Each row was made from one path, in order. Every step used is in the known rows, and no mark comes twice. Write each row's path.
In the rows, zero is written as 128.
Known rows
n > f: [126 139 135 128 111 122 129  97 146 135 134 138 145 137 142 130 106 124
 127 133 109 156 129 124 128 119 140 157 133 132 131 141 145 153 144 133
 133 136 133 131 137 125 107]
c > m > e > p > t > d: [165 119 120 157 126  88 128 146 141 146 166 139 118  72 110 134 204 118
 106 131 104 112 152  78  94 150 127 110 103 140  96 107 146 137 179 120
  87 126 138  89 126 164 169]
e > d > t > p: [164 124 116 150 103 104 165 139 124 139 115 135 109  71 129 142 137 146
 102 157 116 104 148 112 127 135 127 122 111 114 109 120 144 117 143 116
 133  95 110  99 132 156 134]
p > c > m > t > y > e: [176 125 130 144 129 109 112 131  89 167 149 155 150  38 104 122 173 136
 144 188 137  75 177 102 118 136 135  88 128 161 117 127 167 110 145 137
 144 129 138  95 111 175 149]
y > e > m: [149 131 116 137 134 110 127 123 113 142 139 148 115 102 105 102 165 122
 150 154 126 122 161 106 115 109  97 111 106 142  99 131 131 109 120 144
 126 146 107 107 128 157 142]
m > t > p: [159 110 115 137 113 130 146 147 123 154 126 125 134  95 137 149 135 141
 113 138 120 107 138 131 120 138 141 119 134 142 123 111 146 149 129 129
 121 105 133 144 128 151 129]
p > t > y > e > m > f: [146 109 119 157 149  95 148 134  90 153 147 141 130  59 148  86 161 175
 116 163 125 119 164 111 123 135 101  78 109 131 133 119 115 104 151 108
 119 165 121  87  92 176 152]
m > f: [119 123 135 143 135 128 117 135 118 126 139 113 121 131 155 118 112 144
 122 126 125 139 132 140 149 134 125 118 135 129 142 132 106 132 111 115
 117 133 122 125 119 141 128]
c > m > e: [131 148 128 144 135 102 100 118 121 125 144 133 124 121 111 126 169 106
 128 123 116 108 145 115 117 126 131 111 106 142 108 133 130 112 129 130
 112 137 124  98 136 138 162]
n > f > p > c > m: [163 147 154 129 121 102 115  91 117 144 144 156 144 117 118 106 135 124
 135 159 107 145 140 126 142 161 148 133 132 162  99 140 165 129 182 133
 141 125 132  87 155 131 133]
m > f > p > c > y > t > d: [165 126 148 154 122 130 125 127  81 164 156 141 114  78 110  97 148 131
 101 166 108 105 157 111 141 171 131  97 129 122 128 132 145 121 193  97
 135 106 123  96 133 142 137]
n > f > m > e > d > t > p: [141 154 129 162 113  85 167 100 114 125 124 123 134  81 147 143 146 128
  87 160  93  99 147  89 112 117 146 119  82 122  92 148 154 163 184 115
 129 109 121  96 135 140 131]
p > c > m > t > y: [166 127 139 142 121 116 121 140 106 153 137 150 150  61 107 137 168 143
 134 172 133  84 163 109 130 157 153  96 136 149 129 118 162 115 140 119
 135 126 137  98 113 156 146]
c > m: [146 133 133 131 128 123 110 122 130 134 141 134 124 132 113 130 146 117
 142 133 119 132 145 126 127 141 125 128 131 138 121 122 130 114 124 129
 124 135 121 111 134 137 149]
y > t > p > c > m: [170 116 138 150 105 116 131 136 115 178 126 139 106  74  91 132 165 149
 103 166 111  99 173 134 106 162 154 112 138 159 121 107 157 117 191 127
 133 110 118 107 134 159 169]
e > y > t > d > f: [169 131 138 163 101 123 124 146 126 164 129 106 111 103 116 134 133 122
  91 168 112  97 172 100 116 144 131 123 125 123 131 124 131 113 155 128
 109 108  96 135 125 155 123]
p > c: [140 125 138 130 121 118 124 137 119 134 119 134 127  97 111 118 144 144
 124 153 137 113 134 129 124 141 144 117 129 140 125 123 145 125 147 124
 134 119 124 112 135 133 130]
d > f > n: [128 142 131 155 112 121 105 138 152 142 121 108 132 146 151 149 100 136
 121 145 135 136 139 137 120 141 119 166 135 151 141 144 123 143 117 145
 105 131 111 143 132 150 113]
f > n: [117 141 121 138 110 139 122 125 156 147 132 134 135 145 136 145 111 126
 134 137 128 144 123 132 115 129 119 164 136 126 137 140 146 149 124 133
 129 130 129 137 139 141 116]
t > y > e: [126 125 123 126 147 118 128 108  99 147 143 141 137  78 135 116 139 137
 131 147 150 105 152 113 120 109 121 106 125 134 128 141 141 115 162 142
 146 148 143 109 108 143 131]
p > e > d > t > y: [149 152 123 146 126  86 153 139 103 140 123 147 126  48 124 134 152 153
 110 177 151  82 154  88 130 138 151 100 116 105 126 142 161 104 155 116
 145 122 122  59 116 149 128]
c > m > t > p > e: [182 130 121 137 120 102 119 150 113 173 139 127 127  80 112 153 171 139
 125 159 133  97 154 126 107 162 162 110 145 157 115 108 167 137 138 135
 120 113 125 101 144 163 155]
t > y > e > p > c: [139 124 131 138 128 108 133 133 106 158 147 159 125  29 104 114 176 145
 132 171 151  83 176  99 120 122 126  93 128 153 107 141 165 139 171 153
 137 137 134  92 103 167 131]
m > f > p: [126 126 136 136 152 125 126 126  98 121 142 124 120 137 163  99 108 138
 120 121 127 141 122 140 168 150 124 109 129 135 123 142 107 128 131 120
 124 126 127 113 126 132 128]
y > e > d: [147 128 113 141 129 112 134 128 117 136 143 144 112  83 110 112 139 118
 130 164 124 120 160  98 117 104  93 129 103 143 103 134 135 106 128 148
 136 118 114 102 122 163 134]
t > y > e > p: [127 126 119 137 138 117 136 121 116 152 159 152 126  58 121 123 158 130
 137 147 142  97 169  98 122 110 112 104 125 141 109 147 148 142 151 157
 133 145 137 108  94 162 128]
p > c > d > t > m > f > n: [160 134 138 177  83 102 124 138 135 141 153 118 110  83 144 145 135 148
 138 201 144 118 143 121 141 149 142 140 135 119 141 135 155 120 155  88
 129 104 118  85 150 183 133]
p > t > m: [154 100 126 132 124 113 152 137 128 138 127 117 133 106 136 129 148 148
 124 146 130 127 117 124 111 143 139 125 124 128 138  96 137 123 185 100
 111 123 142 116 146 134 148]
t > m > c > d > f > n: [148 144 134 171 101 100 100 125 151 124 149  96 115 112 122 163 152 122
 135 181 150 122 158 103 117 128 144 164 108 159 122 141 131 128 157 129
  90 105 121 106 145 177 142]
y > e > p > f: [132 126 102 138 144 114 132 141 123 150 152 120 126  89 133 114 150 110
 142 141 118  90 165 125 120  97  99 122 127 148 103 148 113 138 120 156
 109 125 110 117  93 153 126]
n > f > p: [131 144 138 121 129 119 137  88 126 133 139 147 148 146 149 114 101 117
 125 128 107 155 118 126 147 135 138 144 126 138 110 150 147 147 165 136
 137 128 140 119 143 117 108]
f > m > t > p > e > d: [168 131 120 146 139 109 164 160  98 151 129 110 125  65 116 151 166 144
 104 182 130  89 152 100 105 152 150 105 118 155 104 117 158 158 153 133
 127  99 118 102 127 156 142]
n > f > m > e > p > t > y: [115 146 136 154 139  92 170 106 118 132 148 135 161  71 147 136 167 138
  90 140 100 101 144  87 103 129 147  99  97 130 111 144 151 191 202 120
 114 153 154 107  91 135 135]
e > m > t > d: [171 114 118 143 117 122 139 147 135 145 143 140 130 102 110 136 168 121
 133 151 119 127 146  82 120 139 126 122 118 136 111 110 143 125 122 120
 106 126 121 123 135 153 126]
m > e: [114 143 124 140 132 108 118 125 121 118 133 128 126 119 129 124 150 118
 115 120 127 105 130 116 118 113 135 112 102 132 115 138 127 126 133 130
 116 130 131 115 131 128 140]
n > f > m: [119 145 146 128 135 130 140  90 127 123 130 113 155 148 145 134 115 120
 125 142 106 148 123 119 124 125 142 140 126 130 125 145 138 176 163 125
 137 143 135 136 131 110 111]
y > t > m > e > p > c > d: [154 139 130 184  95  91 140 146 134 141 171 142  86  43  73 141 204 109
 116 183 125  69 184  84 103 127 152 106 102 158  95 131 163 120 194 133
 107  98 126  87 122 177 168]

Which path is each row?
[152 116 120 125 163 101 158 113  76 150 141 148 151  68 149  91 141 149
 109 151 133 104 133 115 122 142 116  84 107 133 117 128 143 109 202 125
 147 138 157  96 104 144 144] -> f > p > t > y > e
[151 150 121 152 131  91 136 107  86 135 126 156 132  47 112 110 195 140
 140 178 137  66 178  71 125 104 131  72  78 106  97 154 145 107 140 116
 134 142 125  74 104 165 149] -> d > t > y > e > m > c
[161 145 120 153 106 104 142 134 124 118 142 129 119  99 126 142 136 118
 127 158 119 104 139 112 129 132 125 116 114  99 118 132 135 102 118 107
 145 106 124 109 112 155 136] -> c > d > t
[142 113 129 144 119 135 139 130 135 156 138 128 116 112 119 134 134 121
 103 140 118 126 145 102 113 136 144 134 128 121 138 120 138 125 183 121
 124 120 138 137 126 138 131] -> y > t > d
[165 129 125 152 126  78 130 160 117 151 118 104  99  70 126 139 149 161
  88 169 149 109 169 120 114 154 144 127 126 176 114 118 134 119 161 152
 102 106  95  84 140 164 136] -> t > p > e > d > f
[159 141 113 150 125  93 142 113  95 136 158 141 131  49 133 128 148 126
 129 178 140  82 163  95 122 112 118  93 109 103 121 147 145  90 153 120
 163 125 139  90  92 172 139] -> c > d > t > y > e
[139 113 121 142 128 112 168 146 129 146 141 149 136  62 133 134 158 156
 107 137 122 107 147 106 117 147 126 102 125 125 128 116 141 146 165 121
 118 138 146 110  87 152 138] -> e > p > t > y
[137 154 124 167  97 121 134 125 125 154 164 151 106  72  76 143 195  90
 132 149 104  63 181  87 102 113 123 107 104 122 103 140 158 145 160 126
 102 115 121 106 130 144 155] -> c > y > t > m > e > p
[168 150 124 149 116  75 142 136 100 148 108 137 112  57 103 130 208 159
 116 174 140  73 160  94 112 141 172  84  97 117  91 130 161 132 154 113
 115 115 109  64 145 161 155] -> d > t > p > e > m > c
[159 108 121 135 119 133 133 145 133 143 142 125 142 107 134 147 140 120
 122 141 125 121 129  96 121 137 141 132 130 130 128 115 145 140 135 120
 118 112 144 141 134 144 117] -> m > t > d
[194 158 124 149 111  94 142 123  64 147 138 173 125  33  90  88 166 113
 135 206 110  64 168  89 131 137  90  87  87 113  77 146 171  92 143 119
 168  87 105  57 135 159 135] -> f > p > c > y > e > d > t
[144 140 148 124 120 109 132  97 115 137 132 151 147 114 134 104 117 132
 121 152 116 141 124 127 145 147 153 134 128 153 108 146 163 143 185 133
 145 120 137 102 151 122 110] -> n > f > p > c
[155 122 121 137 109 113 151 131 118 145 112 123 122  92 147 142 134 148
 108 138 125 101 133 133 125 139 144 113 127 107 122 122 144 134 150 111
 136 110 124 121 134 142 132] -> d > t > p
[145 148 126 133 134  97 126 141 119 142 132 140 115 108  99 117 177 139
 137 155 142 119 148 110 118 141 140 108 123 138 111 126 146 118 129 134
 118 144 105  83 143 139 142] -> p > e > m
[124 167 138 161 127 128 146 124  94 140 129 114 121 111 102 123 161 101
 100 159  94  59 156  97 104 117 130  81  90 102 107 150 137 140 143 121
 133 118 110 129 108 131 150] -> f > m > e > y > t
[133 139 142 174 152 106 122 135 105 128 129  77 120 115 137 139 156 116
  76 144 121  87 158  89 105 139 151 106  94 149 124 137 108 142 198 127
  93 128 125 138 112 131 145] -> y > t > d > f > m > e
[138 151 136 167  89 129 122 138 133 193 147 119 104 109 124 137 128 139
 128 192 136 106 159 121 119 141 147 135 150 112 153 144 168 143 152 118
 120 120 100 102 155 170 131] -> p > e > y > t > m > f > n
[129 127 133 151 133 117 124 139 120 128 140 131 108 126 134 106 143 147
 133 135 119 143 149 124 147 137 111 111 122 133 128 127 103 116  97 115
 106 150  98 109 123 151 136] -> e > m > f
[109 136 112 137 126 132 125 132 151 149 130 110 145 150 154 138 106 122
 133 132 121 125 126 151 120 118 116 169 140 128 142 145 118 139 120 132
 114 126 113 131 120 131 114] -> p > f > n
[163 156 134 169  91 111 112 150 142 196 133 110 112 103 116 151 133 128
  94 195 135 101 166 100  95 154 147 149 140 126 140 139 169 136 165 142
 111 114  95 118 146 171 117] -> p > e > y > t > d > f > n
[202 124 111 152  91 111 142 147  87 180 144 161 124   4  78 122 181 131
 123 210 106  66 188  98  96 127  98 105 111 150  92 114 179 124 133 136
 146  80 104  92 134 188 140] -> m > t > p > c > y > e > d
[138 128 140 146 133 121  98 129 120 132 152 120 116 132 139 119 131 134
 137 130 118 142 150 138 147 146 121 119 139 137 136 127 107 118 107 116
 114 141 114 109 124 149 150] -> c > m > f
[121 122 106 153 111 137 151 135 149 187 125 111 127 121 148 152 108 138
  99 143 106 106 151 160 103 128 133 163 146 136 147 136 128 147 168 134
 114 111 114 146 113 146 129] -> y > t > p > f > n
[186 120 156 141 142  92  93 135 104 140 137 113 120 101 122 110 159 134
 112 159 141 125 153 113 141 188 146 117 128 182 105 118 134 100 197 130
 106 114 118  84 156 144 145] -> t > d > f > p > c > m
[132 137 146 147 156 119 122 136 106 112 113  79 135 141 148 134 127 133
 113 142 131 111 140 129 129 147 129 115 120 152 127 134  98 146 136 131
 109 134 113 144 113 122 130] -> d > f > m
[139 126 122 152 141 111 116 128 104 141 151 134 108 103 130  91 149 138
 143 151 122 132 164 117 135 117  94 103 114 142 115 137 108 112 102 132
 115 152  99 104 120 168 142] -> y > e > m > f
[145 132 142 140 153 119 107 119 100 127 156 128 117 141 146 100 124 127
 134 124 117 143 137 141 166 163 120 107 132 146 116 137 108 113 128 118
 119 132 122  97 132 140 150] -> c > m > f > p
[132 138 129 137 125 114 146 122 108 132 119 139 142  87 149 137 130 147
 120 143 139  90 136 114 140 131 144 100 125  94 140 141 141 118 146 106
 147 134 139 109 107 129 124] -> d > t > y
[130 147  96 169 106  88 152 141 140 151 124 118 124  79 157 148 137 131
  93 152 109  76 150 124 109 110 122 145  99 120 109 149 134 126 144 122
 107  94 100  91 127 159 131] -> m > e > d > t > p > f > n
[174 102 127 159 120  97 139 170 146 145 138 109 123  82 140 138 155 146
  92 143 121 124 150  98 109 164 126 129 123 150 121 102 122 147 169 128
  79 120 121 127 113 164 131] -> e > p > t > d > f
[141 113 122 144 113 132 152 132 125 166 122 129 110 101 122 140 130 142
  94 136 112 111 153 136 109 137 144 123 132 137 133 117 139 136 176 132
 129 114 128 142 121 144 144] -> y > t > p
[168 136 142 157 139  86 114 121 103 102 150  96 110 103 123 127 165 116
 129 167 149 106 155 103 147 142 151 119  93 169  94 138 114 103 183 127
  94  96 129  85 139 154 153] -> t > m > c > d > f > p
[166 113 141 130 115 108 117 133 117 161 126 132 114  80 102 127 171 152
 120 153 130 115 155 138 115 160 149 115 143 162 112 105 154 119 176 125
 128 116 118  92 152 150 160] -> t > p > c > m
[143 116 128 125 156 107 167 124  91 138 130 144 150  90 152 107 135 156
  99 134 130 116 119 123 135 161 134  93 117 124 128 119 135 115 197 109
 137 133 156 100 106 127 141] -> f > p > t > y
[136 141 119 166 123 103 120 129 130 156 140 132 128  77 141 137 118 141
 117 183 147 118 180 100 116 116  96 154 115 163 128 152 136 114 145 161
 121 136 111 103 110 183 115] -> t > y > e > d > f > n
[173 150 119 139 142  97 142 150  96 146 138 154 131 105 109 113 169 126
 137 161 132 100 141 102 135 160 140  92 115 150  90 132 156 122 118 139
 121 123 118  89 137 146 136] -> f > p > e > m > t
[182 145 128 175 145  59 127 150 102 120 138 127 119  89 127 106 163 127
  87 152  99 103 159 102 123 167 111 102  74 175  85 119 109  81 156 130
  88 111 109  72 121 162 173] -> c > m > e > d > f > p > t
[144 138 124 149 117 106 162 131 115 128 123 151 128  64 132 138 135 144
 113 161 130  94 154  92 142 128 127 110 107  98 126 137 141 100 141 109
 144 119 125  87 106 146 122] -> e > d > t > y
[146 146 131 149  97 141 146 133 122 161 128 139 115 110  99 125 130 114
 113 160  98  92 158 115 119 126 121 112 124  99 126 133 145 117 122 127
 141 110 105 135 115 146 133] -> e > y > t
[148 155 147 173 146  74 110 144  90 100 138  80 120  83 117 128 178 125
  95 177 137  75 159 107 111 144 143  92  90 169 103 135 114 118 163 128
 110 115 111  96 110 149 157] -> p > c > d > f > m > e
[151 142 124 148 118 102 150 122 113 123 147 138 130  72 134 145 143 133
 121 161 136  93 149 104 135 133 137 103 118  96 132 137 139  99 148 105
 154 122 138  93  95 153 135] -> c > d > t > y
[182 100 118 160 128  88 132 160 128 157 149 113 121  60 139 123 163 140
 101 161 124 113 164  90  97 144 108 121 115 160 109 110 128 142 174 143
  87 123 123 123 110 182 135] -> y > e > p > t > d > f
[184 132 132 136 147 104 120 122  68 164 153 164 152  47 114 105 168 129
 140 183 137  76 167 103 136 154 133  77 121 167  98 136 169 105 166 140
 151 122 146  81 118 167 149] -> f > p > c > m > t > y > e
[124 134 128 158 121 116 132 121 123 140 137 125 112 109 114 136 160 113
 116 139 126  91 150 107 113 112 154 114 105 137 127 134 138 120 187 122
 107 123 135 120 141 132 155] -> y > t > m > e
[173 143 131 171 138 110 130 157 107 110 146  81 136 113 137 154 137 113
 117 175 117  94 155 110 124 150 126 111 111 155 118 127 106 135 106 127
 113 108 117 145  91 159 136] -> c > d > f > m > t
[148 120 141 155 104 119 101 135 134 174 140 125 111  97 137 135 137 167
 119 161 129 141 154 153 125 168 136 143 157 160 137 122 151 146 155 120
 118 125 111  97 154 177 148] -> t > p > c > m > f > n
[138 144 122 159 108  94 138 135 133 124 141 133 112  79 126 146 181 112
 136 138 132  69 147  89 127 116 145 102 101 117  96 143 151 145 148 119
  98 116 129  97 141 146 140] -> d > t > m > e > p
[127 159 127 141 114 112 122 125 114 132 135 132 124 106 109 118 159 107
 114 139 114  83 142 107 116 109 122  98 101 108 103 141 143 120 112 128
 125 117 107 106 134 137 136] -> m > e > y
[177 143 120 166 108  96 109 167 149 174 139 119 133 104 126 156 160 138
 122 185 147 121 159  88 106 162 141 151 132 164 124 126 158 143 126 142
  82 131 102 112 151 177 115] -> p > e > m > t > d > f > n
